Every row comes from one small tree of marks. The marks that hang from a mark follow it in brackets, in alphabetical order. Every link used is in the known rows. Which tree was each row made from?
Known rows:
A[D X Y[Z]]: [-15  -3  15 -19 -22 -18   2 -14  20   6 -15  18 -11  14   5  40   1  21
 -17  -3 -15   1 -13 -36  -4  17  19   0  -8]
C[T[S]]: [-13 -12  11 -38 -10 -35  37   2 -37  -7  11  12 -27  18   1  -1  11   2
 -50   9  18 -16  30  -2  -5  -5   4   0   6]
X[A[D Y[Z[C[T] H]]]]: [  1 -23 -20   1 -14 -19  -2   8  -5 -17  19 -23   1  -7 -34   8  12  10
  11 -21  -6 -10  24  -4 -16  -7  16   9 -13]
X[A[Y[Z[C H]]]]: [-16  -8 -22  -2 -11  10  -2  14  20 -15   6  -6  13  -4 -23 -23   8  22
  19 -11  13 -14 -11 -18  -9 -11  12  15 -19]
B[L[S]]: [-17 -11  25 -18  -4 -13  26 -13  -5  -9  22  21   2  16  -4   7  18  22
 -26  24  57   5 -10   1  -8   3 -34  25   5]
Y[Z]: [-16  -1  15 -33 -13 -15  16   3   9  -7   0  20  -5  10  16 -13   9  27
   4  21   5 -25 -14 -24 -12  -9   0  15  -2]
H[Z]: [ -4  14  12 -47  -6  -6  12  11  -2  -8   3  19 -13   4  15  -3  13  23
 -15  28  14 -14 -23 -26  -1  -7  -6   5   3]
D[A[X Y[Z]]]: [-22   6   7 -24  -4  -8  12  -4  27   4 -18  14   5  45  17   3  -6  25
   3  -8  -8 -16 -16 -16   3  12  15   7 -26]
L[B S]: [-12  -7  36 -32 -11  -2  37  -5 -22  -1  31  -4  12  22   2  -2 -13  16
 -24  12  47 -14 -15 -38  11  -5 -12  21  -4]
X[A[D Y]]: [-20  -8   5 -15  -6 -38  31  -9   2  -6  21  -8 -11  17 -39  27   8  11
 -12 -11   8  -6  13 -25  -8   4 -15   4 -17]
H[Z[C]]: [  4  12   3 -32 -10   6   6  27 -12 -22  17  11  -3  -9  14 -20   0  16
  -6  26  14  -8 -12 -20  -5  -9   4  12   3]
Y[A[D X] Z[C[T]]]: [ 14 -18  -2 -33 -22 -11  12  -5 -18 -18  25 -15  -1   3  17  13   2  13
  -3  -9 -23 -17  35 -20 -14  14  28  10 -31]
H[Z[C[T] Y[A[D]]]]: [ 24  -3 -15 -15  -7   1   1  10 -19 -29  26 -15  -3 -11  -8  29  -3   0
  -6  10  -5  -3  31   3  -4 -10   5   7  -5]
Z[C[T] H]: [ 15 -17 -17 -19 -18  -1   2  27 -29 -11  20  -7  -7 -17 -14 -26   8   0
 -10   0  11 -11  19  -7 -17 -24  15  25   6]
C[T[S[L]] Z[H Y[A[X]]]]: [  1 -11 -28 -22 -15  -5 -17  -2  -8 -23 -21  22   8  -5  11  23  25  17
 -47 -14  19 -18  11 -23  18   1  20   3   3]
L[B S[T]]: [-13 -14  35 -28  -6  -2  26 -10 -37  -8  30 -15   8  21   2  -9 -15  14
 -19  13  42 -25   6 -23   7   5  -3  18  -2]
W[D[A[Y[Z[C]]]]]: [ -8 -10   1  -6  -8 -19  17   7   9 -25   9 -13   6  27  -7  -5  -8   9
  26  -6 -15  -3  17  -2 -15  -3  -3  24  -1]
X[A[D Y[Z]]]: [-21  -9   4 -12  -7 -32  17  -9  14  -9  13  -5  -4  14 -25  22  11  21
   6  -9   0 -13   5 -21 -10   3  -6   2 -18]
A[X]: [-16   8  16 -50 -17  -8  29  -3  -2   3  -5  25 -13  16  13  -2   4  19
 -35   7  14 -11 -19 -52   3   2   5  12 -12]
C[T[S[L[B]]] Z[H]]: [  0 -22   1 -29 -16 -31 -15  18 -43 -18  -4  13   3 -10  18  -8  23  17
 -48  -2  25 -29   3 -29  12 -13  14  12  17]
Y[A[D X] Z[C[T] H]]: [ 23 -25 -18 -28 -24   2  -9  -2  -9 -12  19 -17   3 -13  11  11  14  14
   2 -17 -18 -18  23 -22 -14   7  34  12 -22]
S[L[B]]: [-20 -10  24 -27  -5 -23  12  -6 -26  -4   2   8   4  -1   6 -14  -2  13
 -29  14  14 -26 -17 -55  11 -29 -19  41   2]
H[Z[C[T] Y[A[D X]]]]: [ 23   3 -15 -24 -11  11  -1   6 -16 -25  14  -8  -3  -7   3  32  -4   4
 -17   4  -8   1  22 -14   4  -2  19   3 -14]
C[T[S] Z[Y]]: [ -3  -1   0 -21 -13 -29  14  17 -22 -27  -4  27 -11  12   3  15   7  10
 -42   9  24 -13  23   0   5  -3  12 -10  13]
Y[A Z]: [-11  -6   4 -40  -8  -7  19  -9  15  -7  13   4   0  18  13  -4  10  28
  13  11   1 -34   0 -24 -13   0  -5  13 -25]

Which tree is each row?
[-29 -13  25 -25  -4 -29  20  -9 -34  -9   6  18   0   3  16  -9   2   9
 -54  14  28 -20 -10 -41  15 -15 -12  23  12] | T[S[L[B]]]
[ 10 -18 -13 -15 -20   2 -10  24 -11 -15   9  -2   1 -16   4 -31  12  15
  10   5   0 -21   6  -3 -19 -23  25  22   4] | Y[Z[C[T] H]]
[  8 -18 -11  -4 -30  -2 -20   5   2  -1  -7   0  -5 -11  -5  23   3   9
 -10 -17 -20   5   6 -18  -9   7  44   8  -1] | A[D X Y[Z[C[T] H]]]
[ -9  -4   2 -16 -15  -9  15   1  13 -23  -5  -6   7  29   8  -1 -10  14
  13 -14 -17   2   6 -20  -6   8  12  22 -11] | W[D[A[X Y[Z[C]]]]]
[ -8 -10   1 -15 -25  -6 -15 -11  28  11 -18  16  -6   0   0  40  11  22
 -11 -10 -13   0 -24 -37  -4  12  24   2   2] | A[D X Y[Z[H]]]
[ 12   5  -1 -35 -11  -2   6  31 -32 -22  17   0 -12  -8  10 -19   2   8
 -14  21   5  -9  11  -5  -7 -12  14  10  -1] | H[Z[C[T]]]
[ 19 -18 -38  -1 -10  21  -3  13  -8 -17  20 -17   4 -14 -29  -1  -2  -3
   1  -7   8 -10  29  -1  -8 -31   8  24  -5] | Z[C[T] H Y[A]]
[ -6 -17 -16   3 -14 -11  -4   6  13 -17  19 -14   9  -9 -29   7  12  16
  16 -16   2  -8   3 -16 -15  -3   7   9 -10] | X[A[D Y[Z[C H]]]]
[-17   0  10 -31  -9 -23  31 -11  10  -6  -7  -2  -7  43  -5  16  -4  10
 -10 -15  -9   4   6 -31  -1   8  -7  17  -8] | W[D[A[X Y]]]
[-18 -18  25 -15   1 -11  17 -17 -18 -16  22  11  -2  17  -5  -1  17  21
 -23  24  53  -5   8  14 -12  12 -25  23   6] | B[L[S[T]]]
[ 14  -1 -17 -26 -19  -3 -11  -1  20 -15  -1  15   8  -4  -2  41  16  26
 -10 -11  11 -13 -11 -45   5   7   4   0  -2] | C[Z[H Y[A[D X]]]]
[ 17 -28 -16 -27 -22  -2  -4  -4 -17 -15  21 -10   1  -9  21  17  18  11
 -17 -17  -8 -16  29 -13 -10  16  38   1 -14] | Y[A[D X] Z[C[T[S]] H]]
[  0  -8 -23 -15  -4  15   3  -7  24  -1   6   4   4  -1 -23  17  11  15
  -1   0  20 -17  -9 -27  -2 -26 -16  17  -2] | Z[H Y[A]]
[ -1 -12 -19  -9 -12 -21 -18  12 -16 -26 -21  29   3 -12   2  12  26  12
 -43  -1  25 -16   9  -7  11 -14  10   7  30] | C[T[S[L]] Z[H Y]]
[ 14 -16 -24 -34 -22  22  -7   8  -1 -10   7  -8   7  -8  18 -18  10  21
   5 -12  -8 -24   9 -25 -10  -2  38  18 -31] | Y[A[X] Z[C[T] H]]
[  0 -14 -18   0  -5  -6  -7  18   6  -7   2 -12   7  21  -7 -18  -3  10
  23 -11 -10 -17  16  21 -14 -11  18  18 -11] | D[A[Y[Z[C[T] H]]]]
[  8 -10  -9   0  -9  -4  18  -3  -4 -25  37 -10   5  -5 -25  25 -14  -3
   1   2   5  -2  30 -12 -10 -10 -12  18  -6] | Z[C Y[A[D]]]
[  7 -18   1 -20 -14 -16  13  -3  -3 -23  39 -12   5  -2   6   8   1  15
  19   5 -10 -20  25 -14 -23   8   2  14 -18] | Y[A[D] Z[C]]
[ 16   4 -20 -19  -6  18   2  18 -13 -28  17  -8   0  -4  -4   5  -5   6
  -4  15   3  -7  20   1  -1 -18   9   9 -12] | H[Z[C[T] Y[A]]]
[ -2  -8 -18 -11 -11   6  -9  13  10  -2 -12  -3   8  24   8 -12  -4  14
   8 -20 -14 -13   3   2  -3   0  35  14 -22] | D[A[X Y[Z[C[T] H]]]]
[ -4  -3  -5 -36 -17  18  12   1   9 -17  12   4  11   6  27 -18  -4  25
   6   2  -3 -22  -3 -35  -7   9  23  17 -37] | Y[A[X] Z[C]]
[ 10   0 -18 -18  -3  13   6  14 -20 -31  16   0  -2  -4   5   8  -2   2
 -23  14  13  -5  25   8   4 -10  14  -2  -5] | H[Z[C[T[S]] Y[A]]]
[  1 -22  -9  -3 -28  -6 -16   3  -5  -5  -6   6  -8  -7   3  28   5   6
 -29 -17 -10   8  10 -10  -5  16  48  -4   5] | A[D X Y[Z[C[T[S]] H]]]
[-22 -19  25 -23   0 -22   0 -10 -42 -12   3  -5   0  -1   4 -23  -5  12
 -25  14   9 -37   5 -42   6 -16 -10  38   4] | S[L[B] T]
[-11  -5  -3 -12 -10 -34   1   8 -25 -31 -17  31  -2   3   6  13  13   9
 -48   7  21 -15  21  -4  11  -6   6   4  20] | C[T[S[L]] Z[Y]]
